Known rows, with every step that occurs
rezi fotos: [-29.9 -16.1 -12.3  12.7 -21.0  -8.6 -60.8  -4.9   9.8  -4.0 -26.4   6.5
 -18.4 -19.3  45.0  34.7  -6.3  21.0  19.6  25.0  18.8]
vife rezi: [-25.3  -5.9 -21.0  22.0  39.1   1.3 -45.9  21.1 -46.1  32.9  37.0  -8.0
  23.1 -53.2 -21.4  34.6  -8.5  -4.7 -13.1  12.4 -26.5]
kugakot fotos: [-18.1   3.9   6.4  31.9 -26.0  -1.4 -32.7   8.3 -14.1  30.7  16.9  -1.9
 -22.0 -38.7  34.6   3.9 -54.7  30.1 -25.2  14.8  21.6]
fotos kugakot: [-31.4  -1.2 -24.2   5.0 -14.8   4.9 -40.7  18.0 -24.6  29.7 -24.5  32.3
  32.3 -39.9  26.0  35.9  15.5  39.3  -1.2  15.2  14.5]
rezi lata kugakot vife merez: [ -7.4  32.7 -24.7  44.9 -29.0 -31.6 -16.3  27.2 -44.5   5.8  29.8 -29.5
 -30.6   3.5  13.4 -47.4 -29.2  41.0 -44.1  -2.2  65.9]
kugakot rezi lata vife merez: [-14.3  74.8 -41.0  -2.3   6.4  -1.3 -29.3  28.2   0.6  26.2  33.7 -19.8
 -32.7 -25.4 -12.5  -2.9  13.1  47.8  -9.9  26.7  29.4]
rezi fotos kugakot vife merez: [-47.3   4.2 -40.8  39.4 -71.4 -14.6   6.2  39.0 -19.2 -30.0 -44.4  -1.0
 -14.3  -6.2  83.7  10.3  -3.3  25.5 -16.0 -12.0  51.7]
merez fotos kugakot: [-10.7 -20.6 -27.8  -8.3  -0.3   6.0 -27.6 -14.8 -13.1  14.6 -49.4   9.8
  49.8 -23.0  37.0  42.1  12.8  45.8  -1.2   4.2  -9.8]
vife merez fotos kugakot rezi lata: [ 12.2  53.7 -48.5 -10.4  -7.6  14.6 -36.0 -11.2  -8.7  12.1   7.5   2.2
  11.5 -31.6  -1.9  38.3  22.0  57.2 -16.6   8.8  18.7]
rezi lata vife: [-20.7  18.0 -29.4 -23.8  45.8 -22.3 -36.0   4.3  -2.0  58.3  22.8   4.6
 -37.6 -24.7 -17.0  22.2 -13.1  59.9   1.2  35.9  27.8]
lata vife: [-36.5   1.0  -9.2  -8.5  32.2 -10.5 -34.9  13.9  -7.2  34.6  -1.4  -3.9
 -17.0 -29.0   9.5   7.0  -6.7  30.2   1.5  34.2  14.8]
lata fotos kugakot: [-47.8   5.0 -20.2 -12.6 -41.2  10.4 -30.2  -7.3 -43.8  40.4 -52.7  28.2
  16.6 -23.4  53.4  43.1  20.4  20.8  -0.8  36.4  -6.0]
merez fotos: [  2.7 -16.5 -13.7  -1.9  30.2   1.8 -44.0 -15.4  -3.6   8.4 -19.2 -24.0
  19.3 -17.1  23.8  17.3 -21.5  27.5   2.7   9.5 -10.0]
fotos kugakot vife: [-36.6 -29.6 -16.5  18.2 -16.6 -20.6 -12.1  35.4 -41.6   2.2 -12.2  22.2
   9.7 -45.1  42.1  26.3 -25.5  19.6 -30.3   0.0  47.9]
vife merez fotos kugakot rezi: [ -5.8  39.3 -28.1   4.6 -23.8  28.3 -32.1   2.6  -8.2 -16.2 -22.5  -4.3
  40.5 -38.8  21.9  28.1  40.8  24.1 -19.2   2.3  -1.4]
lata rezi fotos: [-34.6 -28.1 -17.0  18.0   2.6  12.5 -75.7 -22.1 -21.1  -6.4 -36.8  11.1
 -27.1 -54.3  43.0  39.3  -6.3  41.8  35.7  51.4  -8.6]
rezi lata fotos kugakot: [-33.4  20.0 -37.6 -20.9 -25.5   1.4 -35.1 -19.1 -45.1  58.2 -27.7  37.1
   0.8 -24.7  34.8  52.3  13.6  45.9  -1.8  39.9   3.3]
vife fotos: [-31.6   9.1 -18.8  -3.9  -8.6  17.1 -67.0  28.5  -6.8  15.4  20.5  -3.1
  18.7  -7.9  19.5  -2.8 -16.2   3.7 -25.1  18.0 -20.3]
lata kugakot rezi: [  4.1  31.9  26.7  22.0  -0.3   5.7 -85.2  -9.8 -32.1   6.8  35.1   5.1
   4.8 -47.5 -35.8  -7.6  25.1  12.2 -34.7  42.4  18.5]
rezi lata: [  3.6  24.2 -32.7   0.0  27.8 -10.4 -60.6   2.7 -13.0  51.0  41.0   8.1
 -22.2 -35.5 -16.5  20.3 -26.2  52.6   3.3  22.0  30.5]
merez fotos kugakot rezi: [ -0.9   8.2 -10.7 -13.4   3.1  20.9 -52.2 -16.8 -10.5  -6.0 -18.0  13.1
  40.3 -57.5   4.4  53.3  34.7  20.1 -18.5  17.4  -4.3]

Rows
[-42.6 -15.8 -14.6   6.7 -12.8  -3.5 -43.8  45.6 -25.9 -10.6  28.6  -7.1
  -0.9 -10.0  38.2  -8.9 -45.7 -13.1 -51.9   8.0   7.2] : kugakot vife fotos
[-16.1 -36.9 -47.0   1.4  44.2 -25.2  -4.5  -1.3 -55.2  19.5  26.8   0.6
  15.3 -37.4  -7.2  66.1 -25.9  29.9 -36.6 -10.0   2.1] : merez fotos kugakot vife rezi lata
[-49.9 -46.5 -12.0  31.3   1.0 -25.2 -25.4  18.9 -34.5 -23.2   3.6  -5.1
 -19.0 -33.9  37.1  52.9 -25.2 -17.9 -18.5   6.1   4.2] : kugakot vife rezi fotos
[-15.9 -11.2 -33.1  13.9  48.5 -29.1 -25.9  24.2 -57.1  32.8  66.7  -1.5
 -18.5 -51.7 -26.4  42.2 -48.2  12.8 -33.3   5.7  19.1] : kugakot vife rezi lata
[ -7.8   8.0 -14.8  27.6  36.3 -20.1 -59.6 -18.5 -60.9  51.8  59.4  -0.5
   8.6 -25.0 -57.9  10.3   1.2  40.1 -34.8  23.4  -0.9] : vife rezi lata kugakot
[ -9.8  10.5 -29.2 -42.5  39.6  -4.5 -28.3 -25.4  -0.2  27.8  -2.0  16.1
  -3.3 -34.2 -16.3  56.7  26.2  62.5 -10.5  38.0   9.7] : merez fotos kugakot rezi lata vife
[-33.0 -56.6 -25.0  14.6  30.1 -14.5   5.2  13.6 -62.8  -2.8  -4.1  -4.6
  43.2 -40.2  20.5  59.1 -15.9  -3.0 -42.9 -15.6 -17.9] : merez fotos kugakot vife rezi
[-35.0  27.2 -16.1 -12.3 -28.1  35.3 -71.7  19.1 -15.4   1.7  16.1  34.4
  38.3 -49.9   4.3  36.2  37.2   4.5 -41.5  26.2 -15.4] : vife fotos kugakot rezi
[-21.1  28.1 -25.1 -17.5  -2.6  -5.2 -49.9 -22.7 -36.8  56.6   3.3   5.2
 -32.4 -18.5  20.9  31.0 -18.1  25.1   3.7  47.1   5.0] : rezi lata fotos
[-44.4 -18.3 -25.1   9.0 -42.9  -1.4 -44.9  -3.6   0.1   4.6 -54.6  36.2
  10.1 -26.2  56.5  57.4  27.0  42.9  13.8  18.1  16.0] : rezi fotos kugakot
[-18.1  33.0 -26.7 -14.1  -5.0  21.2 -13.6   3.1  -4.4  -9.8 -31.0  -4.2
  26.5 -31.2  20.9  28.9  48.4  33.1 -14.6  13.8  -2.6] : lata vife merez fotos kugakot rezi
[-27.0  -6.0  -7.9  10.8 -13.5 -18.7 -54.3  13.6 -41.8   5.7  49.8  -2.2
 -14.5   9.9   3.7 -26.4 -34.7  16.3 -68.5  14.6  23.1] : rezi lata kugakot vife fotos
[-23.6  57.4 -52.0   4.8   7.5 -15.3 -12.6  28.2  -1.5  41.9  13.4 -27.6
 -35.3  -2.1   6.1 -15.8  -4.6  62.7   1.5  16.3  31.3] : rezi lata vife merez
[-16.0   9.1  23.0  23.4 -26.5  -2.4 -86.4 -25.4  -4.4 -22.8  -2.4  12.4
 -18.5 -29.7   0.5  17.6  31.4  10.1 -10.9  45.7  21.0] : lata kugakot rezi fotos
[-20.2  10.1   3.7   4.8 -17.8   5.9 -78.3  -3.3  13.1 -24.0  -2.7  13.1
 -23.5 -45.9  22.1  45.6  14.9   0.8   3.7  38.0  19.6] : kugakot rezi fotos
[-50.8 -47.1 -15.9  20.2 -41.1 -25.0 -14.6  18.4 -20.5 -22.0 -43.2  29.7
 -13.3 -26.9  72.8  46.0 -12.3  19.6 -15.3   3.8  50.8] : rezi fotos kugakot vife
[-14.0  25.6  -6.7  -0.4 -11.5  17.3 -62.0  11.6 -22.6  11.1   6.5  37.2
  25.7 -75.6  -1.8  44.2  32.9  16.2 -18.2  26.7  16.4] : fotos kugakot rezi
[ -1.9  -2.1 -11.0  35.6 -15.9 -17.6  -1.5   2.3 -31.7 -24.1 -15.8 -56.1
   8.3  16.7  40.3 -41.3 -27.7  22.5 -39.1 -13.0  25.5] : lata kugakot vife merez fotos
[-33.1  43.1 -35.9  15.8  -5.8  -4.1  -8.7  39.2  -2.7  21.6  -9.0 -32.1
 -17.7  -1.9  26.3 -25.5   0.2  36.8   1.4  12.2  19.6] : lata vife merez
[-62.2 -30.8 -24.0  13.9  -8.6 -11.7   5.2  18.3 -86.7  17.7  -3.3   9.6
  16.5 -46.1  32.7  58.3  -7.8 -23.2 -41.9  12.9 -16.0] : lata fotos kugakot vife rezi
[-22.9 -49.9 -18.9   5.9  -3.9 -19.8   0.0   9.5 -31.8 -14.5 -35.2   3.5
  23.4 -24.3  55.1  34.4 -27.2  23.7 -30.2 -10.1  24.6] : merez fotos kugakot vife
[-21.2  18.9 -63.2 -14.3  -1.8  -4.6  10.5  -7.3  -1.5  26.8 -45.5  -7.3
  17.1   7.2  31.8  22.1  23.2  83.1  -0.2  -0.2   7.2] : rezi lata vife merez fotos kugakot
[-33.4  34.0  -6.5 -14.2 -32.3  26.1 -55.4  -9.0 -42.1  15.4 -20.0  33.9
  13.8 -59.0  20.8  51.5  40.7  -3.8 -15.3  45.2  -6.4] : lata fotos kugakot rezi
[-14.4  43.3 -35.3 -22.0  -8.5  21.2 -71.5   6.6 -14.8  23.6  39.9  40.3
  11.7 -43.8 -18.8  44.3  24.4  38.4 -39.1  25.7   5.6] : vife fotos kugakot rezi lata
[  8.1  12.2 -30.6  25.0  -4.3 -25.9  -5.3  -9.4 -29.9  -5.3   2.1 -48.9
 -10.0  24.1  22.5 -28.3 -34.6  49.1 -37.0 -10.8  38.2] : rezi lata kugakot vife merez fotos
[  2.9  19.7  -5.8  16.8  10.2 -18.5 -69.6 -19.9 -32.7  51.7  34.8   8.0
 -12.4 -14.1 -33.4 -13.2  -4.8  62.0 -21.5  34.1  35.9] : rezi lata kugakot
